Each row comes from the steps of one walk. Every step used is in the known rows, and no mark comes twice. Write the walk behind each row, first mark first.
Known rows
bigal/lele: [  4.1 -12.9  10.6   5.5   4.9  -5.5   5.5   5.1  -2.8  -7.8 -12.8  15.6
   6.4 -15.9  -7.3  -2.9  14.2  17.5   4.9  11.9 -11.8  -6.0 -10.9 -18.1
  -1.1]
kuzama/lele/tomu/bigal/zala/kosav: [-43.8  43.2 -85.2 -40.1 -21.3 -67.3 -20.6  47.4  38.5  14.2  -6.7  39.9
  46.3  24.0 -40.7  45.6  32.4   0.9  -5.4  37.8   2.4   5.6   1.1 -21.6
  -7.4]
kosav/bigal/zala: [-29.7   9.3  -4.6   3.0  -1.3 -40.7 -24.5  12.4  24.3  -3.2  -9.6  11.5
  14.1  -0.3 -10.5  18.6 -18.7   4.7  18.9 -14.0   6.3  -2.7   9.8 -16.4
  -9.5]
bigal/lele/kosav: [-11.7 -31.0  18.0  -6.8  10.1 -16.8  14.6   7.9  -0.2 -29.4  -4.1  28.8
  24.5   4.0  -1.7   1.5  19.3  32.3  15.6  -5.7  -6.2 -16.4   1.9 -16.5
  -3.4]
kuzama/zala/lele: [ -3.6   7.2 -56.2  -9.3 -13.4  20.5   6.1  15.2  28.5  14.1 -13.8  21.8
  -3.1   1.1  -7.0  31.8  -7.1  29.2  15.2  -2.8  -0.6  -2.3  13.6  -5.2
   5.6]
tomu/bigal: [-20.5  11.9 -10.7   6.5 -23.1 -14.7  -9.3   7.0  16.2   2.7  -8.7   7.0
  15.3  -3.1  -8.0   9.5   5.6   2.9   0.9  11.1 -10.3   6.1 -13.0   3.1
  -8.3]
lele/kosav/tomu/bigal/zala: [-43.7 -17.6 -27.6   1.6 -29.4 -74.8 -18.0  40.2   8.2 -17.8 -18.2  44.8
  24.1  40.4 -31.7  24.7  -3.7  -8.5  41.2  -1.2   5.9 -26.7  18.6  -7.1
   0.0]
kuzama/lele: [-15.5  26.1 -18.0  -8.5   0.5  -0.3  -7.8  30.7  29.5  25.0   1.1   9.7
  -1.8   7.6   3.8  13.5   3.4  -3.8 -10.1   9.1   3.7   1.8   7.4 -10.8
  -6.6]
bigal/zala/lele/tomu: [ -4.5  -7.3 -72.9 -18.4  -3.9 -22.4 -12.9  30.8  -9.1  -4.7 -20.1  34.3
  17.5  14.3 -36.7  39.7  25.5  24.4  10.5   8.5  14.3  -3.1   9.0 -30.1
  -7.0]
kuzama/zala/lele/kosav: [-17.5  -9.9 -53.1 -21.2  -5.1   8.1  20.1  18.1  30.1 -10.7  -4.3  36.9
  16.3  23.9  -9.6  37.7  -4.7  46.1  22.4 -21.2   2.4 -10.1  24.2  -3.7
   2.6]
lele/tomu: [-16.2   6.2 -20.9 -21.1  -4.1 -21.9  -0.8  10.2  -1.3  -0.4 -12.9   3.9
   7.4   3.6 -10.6  11.9  30.2   9.3  -0.3  -3.9  -3.0  12.2   2.4  -5.8
  -0.3]
tomu/zala: [ -3.1  21.1  -5.6  23.2 -10.1  -4.7   8.3   3.7   3.1  -5.1  10.7   6.2
  -3.6  -7.2   8.3   4.8   2.3   2.4  13.7   0.5 -20.5  -3.2  -6.9  10.5
 -17.0]
kosav/tomu: [ -9.6  -6.4  -7.2   1.9  -8.9 -14.1  -9.3  21.6  -4.4   5.3 -11.6   3.4
 -26.5  16.9  -6.5  -3.0  -5.1 -31.5  16.9  -6.8   5.9  -7.2  18.0   0.6
  10.4]
tomu/kuzama/lele/kosav/bigal: [-61.2  12.6  -9.6 -16.9  -4.3 -16.6 -14.5  32.2  62.8  15.4  36.3  35.8
  14.1  19.2  28.2   8.7  13.8   7.5  -1.8 -40.1   2.7  13.9   9.1 -16.7
 -24.5]
tomu/zala/lele/kosav: [-10.1  -3.0 -35.6  -0.9   3.5  19.5  17.9  16.7   3.0 -32.3  24.3  35.6
  11.0  22.1   8.5  27.9   7.0  29.1  16.2 -18.1  -9.2 -15.3   2.0  -0.5
 -23.2]
kosav/tomu/zala: [-13.1  14.0 -14.6  22.1 -17.9 -17.3  -2.4  28.4  -2.7  -1.0  -2.5   8.7
 -29.3  10.3   3.0   6.5  -3.0 -27.6  30.1  -6.0 -13.7 -11.9   8.0  12.4
  -4.5]
zala/kosav/tomu/bigal: [-17.4  11.6 -36.2 -17.2 -18.1 -24.7  -9.3  14.2   6.3  -2.0   0.7  15.4
   1.3  24.9 -19.3   5.1   2.5 -39.6   8.9  20.3   4.1  -5.2  -0.5   8.1
  13.3]
tomu/bigal/zala: [-22.3   5.9 -24.9  13.3 -28.8 -46.8 -21.0  16.6  10.3   0.4 -16.3  23.3
  30.9   2.2 -25.2  23.0   1.3   6.1  16.1  19.4  -3.4 -10.0  -6.5  -9.0
 -12.1]
lele/tomu/kuzama/zala: [-26.1   8.2 -61.5 -12.1 -36.1 -41.0   3.2  19.7  30.1  29.1  -2.5  19.7
   6.2  -6.1  -3.7   8.4  43.8  22.5   5.5 -14.1 -12.3  25.7   8.2   2.5
   3.8]
bigal/zala/kosav/tomu/kuzama/lele: [-18.2  12.9 -78.2  -6.0 -15.4 -46.8 -28.2  51.9  20.3  33.3  24.9  45.6
   1.4  29.6 -16.1  -1.0  12.4 -52.8   1.4  25.4  25.3  -8.5  14.4 -22.9
   0.9]
kosav/bigal/zala/lele/tomu: [-36.2   9.2 -57.5 -26.5   0.9 -30.3 -23.5  31.2  16.1  -8.4 -17.8  29.4
  12.4   8.8 -27.2  46.4  13.0  26.3  14.5 -18.0  10.9   7.3  10.3 -34.3
 -14.6]
zala/kosav: [  8.3  10.3 -18.2 -22.3  14.9   1.1   5.1 -15.2   1.7  -9.7  21.9   0.8
  12.5  10.1  -4.4  -1.5   0.3 -13.9 -10.7  13.1   7.8   1.5  -6.5   3.0
   8.8]

Write each row's walk
[-50.8   9.1 -31.7 -17.1 -28.1 -46.4  -1.0  24.6  57.1  23.4 -17.0  28.5
   8.3 -27.2  -1.4   9.1  46.6  43.3  22.2 -29.6 -27.5  30.5   0.1 -17.9
  -6.5]
kosav/bigal/lele/tomu/kuzama/zala
[-31.2 -21.0   7.6  -4.3 -14.7 -30.0   7.2  13.4  16.4 -25.1 -11.8  39.0
  40.2   1.1 -10.1  13.1  25.4  37.5  16.4   5.1 -21.3 -12.6 -13.9 -13.4
 -12.7]
tomu/bigal/lele/kosav
[-35.2  13.9 -28.5 -18.9 -27.8 -34.1  -8.3  16.5  17.0   1.9 -21.5  11.1
  20.0   1.3 -18.2  22.1  35.2  13.2   0.0   3.5 -12.3  15.0  -7.9  -0.2
  -6.5]
lele/tomu/bigal
[-30.3  24.0 -46.7 -23.9 -15.5 -22.5  -2.4  -5.8  59.1  19.0  31.9  13.8
   8.7  -5.7  10.7  -0.5   2.4  -0.2   3.6 -19.6  -4.6  23.3   0.5   5.5
   4.7]
tomu/kuzama/zala/kosav/bigal
[-15.3 -38.8 -49.5  -4.8  -8.7   4.5  -3.6  31.8  -2.8  -5.5  24.8  50.1
 -12.2  36.7   4.1   1.8  21.6 -10.2  12.2 -25.9  17.4  -8.4  17.7 -15.5
  -4.8]
zala/lele/kosav/tomu/kuzama
[-22.4 -16.3   6.2  13.8  -8.0 -33.9  14.8  34.9  -1.5 -30.2  -8.3  40.3
  -3.0  11.6  -2.6   2.2  14.9   5.8  43.2 -10.7 -22.8 -25.9   9.6  -4.8
 -10.3]
bigal/lele/kosav/tomu/zala
[-10.0   3.0 -40.5  10.2 -33.2 -15.9   4.6   7.9  32.6  29.5  10.0  19.3
  -0.7  -9.3   7.6  -6.1  13.6  11.7   7.3 -11.5  -9.3  12.8   6.0   5.8
   4.0]
tomu/kuzama/zala
[-24.0 -25.7   1.2  -9.8  -1.7 -24.5   1.4  23.4  -2.4 -17.9  -2.2  21.4
  -5.3  37.8  -3.6   1.8  -2.3 -13.8  24.0 -24.7   9.6 -16.2  26.1   2.4
   9.3]
lele/kosav/tomu
[-39.5   7.5   8.1 -26.5   6.7 -33.6  -2.6  16.1  23.7  -9.4 -27.4  10.7
   9.3 -21.0 -10.3  15.3  34.1  30.6  11.9 -22.6 -17.9  17.6  -7.3 -24.7
  -9.6]
kosav/bigal/lele/tomu
[-26.8  -0.6  25.6  -5.7   8.7  -9.7  -4.3   6.9  25.5  -8.1 -15.3   6.3
   2.6 -23.8   3.4   5.1   3.6  18.4  12.9 -14.5 -12.5   2.6  -5.4 -20.3
 -10.0]
kosav/bigal/lele
[-30.7  29.7 -33.2 -29.7  -5.3 -19.4  -7.1  42.6  26.2  24.8  -8.0  13.6
   5.1  13.7  -7.8  26.8  29.2   8.4  -9.8   3.6   0.1  14.3  10.9 -16.0
  -7.6]
kuzama/lele/tomu
[-25.1  10.0 -63.6 -24.3 -21.2  -1.9  -5.0  25.6  12.1  -1.4 -19.7  26.7
  15.5   6.5 -22.2  40.1  37.0  24.5  -3.1   5.0  -4.3  13.3 -10.8 -14.0
 -11.6]
zala/lele/tomu/bigal
[-52.8  40.9 -45.1 -23.6 -28.9 -32.4 -15.1  49.4  45.6  28.1 -18.5  21.1
  19.8  10.8 -13.7  37.6  35.5  11.6  -7.9  13.5  -9.8  19.3  -0.5 -11.4
 -13.5]
kuzama/lele/tomu/bigal
[-10.0   0.2 -63.7   4.7 -25.0 -15.1 -21.3  24.2   9.8  -2.9 -16.0  37.4
  26.1   5.4 -32.2  36.5   1.8  17.3  13.0  21.3   5.5 -13.0  -5.6 -22.8
 -14.5]
tomu/bigal/zala/lele
[-36.0 -20.0 -38.6  -0.7 -34.0 -43.1   5.1  30.4  32.4   9.8   6.7  39.8
  -5.3  28.0   2.3  -1.9  10.8  -3.1  33.0 -27.6   0.5  -1.9  32.3   9.1
  11.6]
lele/kosav/tomu/kuzama/zala
[-57.8   4.9 -41.9  -2.5 -29.5 -72.7 -26.0  72.0  35.4   8.0 -18.8  56.7
  23.7  46.4 -27.8  39.4  -2.5 -12.2  30.3   9.6   9.0 -24.4  26.6 -19.5
 -10.4]
kuzama/lele/kosav/tomu/bigal/zala
[-11.5  15.9 -51.1 -23.7 -11.7 -25.2   8.5  16.4  23.6  10.3  -4.6  10.8
 -15.0  22.9 -15.8   9.6 -15.2 -21.3  23.5   7.0   3.8  -5.6  24.9  15.2
  29.8]
kuzama/zala/kosav/tomu
[-47.7   3.8 -33.7 -32.0  -0.6   0.3   7.8  17.8  60.5 -12.4  -3.1  32.2
  13.7  18.2   1.9  47.8 -18.6  48.7  27.8 -48.9   0.0  -2.6  25.9  -8.3
  -5.0]
kuzama/zala/lele/kosav/bigal
[-15.7  -2.3 -37.0  -8.7 -16.4 -21.9  -6.7  12.4   0.8  13.6  13.8  16.8
   4.4  -2.6   2.2  -9.6  51.2   2.5 -12.1  -6.7  -1.3  26.4  -4.7  -6.5
  -6.9]
lele/tomu/kuzama
[-33.7  12.3 -47.4  -8.0 -33.8 -66.7 -19.9  28.4   8.8  -0.5 -28.9  24.6
  36.3   3.9 -35.3  36.1  29.8  16.9  12.8  14.6  -5.3   2.8  -4.2 -13.3
 -11.0]
lele/tomu/bigal/zala
[-45.7  25.5  -0.5  -5.1  -4.8 -33.9   4.6  21.9  28.8 -13.7 -16.6  14.3
   3.8 -26.0  -1.0  20.2  35.9  34.5  23.3 -18.8 -35.0  14.9 -13.0 -13.3
 -25.8]
kosav/bigal/lele/tomu/zala
[-10.6 -16.1 -26.8  -3.5 -13.9 -29.7   0.2  15.5   0.9   6.8  -3.1  28.5
  11.5 -19.6  -5.4 -13.0  68.1  20.9  -4.8  -0.1 -14.5  17.7 -14.2 -23.5
 -11.0]
bigal/lele/tomu/kuzama
[-41.5   0.1  -7.1 -11.9  -9.6 -34.1  -9.7  14.9  24.7   5.6  -1.5  22.6
   8.2 -23.0   3.3  -4.8  55.2  23.9  -0.4 -25.8 -15.1  27.0 -12.1 -26.2
 -18.9]
kosav/bigal/lele/tomu/kuzama
[-16.5  16.1 -57.0 -14.5  -9.0 -15.6 -12.4  38.6  23.6  36.0  38.1  28.3
 -14.3  28.8   5.2 -10.8  18.8 -52.5 -14.7  15.0  16.4   4.4   9.9 -10.3
   2.1]
zala/kosav/tomu/kuzama/lele
[-28.3  58.2 -65.8 -33.9  -0.9 -26.2   4.6  35.4  32.0   8.4  25.2  21.7
  11.6  15.6  -5.2  31.3  35.9  -3.5  -6.1  18.1 -13.3  11.2  -3.0   0.9
 -14.5]
kuzama/lele/tomu/zala/kosav
[-32.2   7.7  -7.0 -18.9   5.9 -10.9   3.3  33.2  30.0   1.1  12.0  28.9
  18.0  29.8   6.9  20.2   4.3  13.2  -0.6 -12.9   4.7  -4.7  19.0 -10.9
  -9.6]
kuzama/lele/kosav
[-19.3  10.8 -76.9 -30.6 -15.5  -5.1  10.6  26.0  26.8  10.3 -25.3  23.2
   2.1   7.4 -21.9  44.9  23.7  41.8  13.1 -11.4  -3.6  11.9  18.4  -7.1
   7.9]
kuzama/zala/lele/tomu
[-26.7  11.2 -46.1 -16.0 -32.3 -47.4   6.1  27.7  36.8   7.5 -29.3  35.9
   9.5   0.9 -32.2  16.1   8.7  -3.1  31.6  26.6 -19.0 -10.8   1.1  -0.7
  20.9]
kuzama/zala/kosav/tomu/bigal/lele
[ -2.7  -1.8 -72.7   2.8 -27.0  15.5   4.5  14.6  30.4  27.0  11.5  32.6
  -4.1  -4.0   2.1  12.7  14.3  21.3   3.7  -5.1  -0.1   9.1   4.7  -8.7
  -4.1]
tomu/kuzama/zala/lele
[-24.0  45.4 -11.3 -13.8   8.4  -8.1   2.0  -7.5  30.9 -18.2  34.7   0.7
   4.3  -3.0  13.9   9.7  -9.4  -8.1   8.3 -15.6 -14.5   8.1  -9.5   9.8
 -14.8]
tomu/zala/kosav/bigal
[  8.9  -9.5 -50.1   2.6  -0.8  -2.7  -9.8  19.7  -9.3  -4.4  -8.6  31.0
  11.8   8.1 -23.8  26.0  -3.6  15.4  12.0  11.5  18.9 -15.0   5.6 -24.9
  -8.7]
bigal/zala/lele
[ -3.0  12.4 -62.5 -14.0 -19.7 -15.9  11.3  -4.9  32.4  19.0  30.0  20.0
  10.6   0.0   0.7  -6.3  15.2   0.7  -3.7   7.4  -1.6  12.3  -0.4   8.8
   9.8]
tomu/kuzama/zala/kosav
[  8.4   4.2 -39.1 -12.8   8.3 -34.8  -8.6  -2.2  -3.1 -11.5  13.3  16.9
  27.8  13.7 -26.5   6.6  -3.3  -8.9   4.3  25.7  16.3 -12.7  -0.6  -9.2
   4.8]
bigal/zala/kosav
[-35.2 -19.8 -42.8 -14.0 -16.8  -7.7  -3.2  38.6   8.9 -16.1  -7.4  44.3
   7.0  41.2 -15.3  30.0   3.5   0.8  19.3 -12.8   7.6 -16.9  13.3  -8.3
  -2.8]
zala/lele/kosav/tomu/bigal
[-16.6   1.7 -24.3 -12.5 -17.0 -29.1  -2.3  20.7   8.0  -8.6 -13.5  28.6
   6.4   4.7 -25.6   0.5  15.7 -21.4  11.0  30.4  -8.8 -11.5 -12.1 -10.1
   6.1]
zala/kosav/tomu/bigal/lele
[-15.0 -42.3 -70.6   6.0 -15.1 -29.2 -14.4  41.3  -7.8  -7.8  13.3  63.5
   4.1  40.5 -18.2   8.5  16.7  -7.5  25.7 -15.2  29.4 -23.5  24.5 -27.8
  -7.7]
bigal/zala/lele/kosav/tomu/kuzama
[-45.8  -2.7  21.2 -21.8  11.7 -13.7   0.9   2.1  31.5 -24.5  11.2  10.7
  16.6  18.6  11.6  14.1 -11.0  19.8  15.9 -45.4   0.9   1.6  11.6  -1.2
  -9.3]
lele/kosav/bigal
[-16.2  -3.3  -0.1   7.5 -21.6 -18.1  -2.3  12.5  11.9  -2.7 -22.1  22.7
  20.5 -21.2 -13.2   5.4  21.4  19.8   6.8  19.2 -24.3  -5.4 -20.5 -15.2
 -11.9]
tomu/bigal/lele
[-33.3   8.1 -31.6 -37.0   4.8 -31.5  -1.4   5.7  27.2  -5.2  22.3  26.2
  21.7 -14.9  -2.7  -7.2  58.9   9.2 -10.1 -10.7  -9.9  26.7 -18.9 -25.6
  -8.4]
zala/kosav/bigal/lele/tomu/kuzama
[-21.7  25.2  -4.0 -32.1  18.8  -1.6  -5.0 -10.2  29.1 -11.6  23.0  -3.3
   9.2   8.5   2.9   5.5 -12.9 -12.5  -5.4 -10.2   4.5   8.9  -4.3   0.1
   2.7]
zala/kosav/bigal
[-19.5  -6.9 -66.9   9.2 -33.2 -28.0 -28.9  46.2  -0.9   2.7 -27.7  42.3
   0.6  20.4 -35.4  35.9  -4.4 -13.9  30.4  14.6  13.9 -22.2   9.8 -22.7
  -7.7]
kosav/tomu/bigal/zala/lele
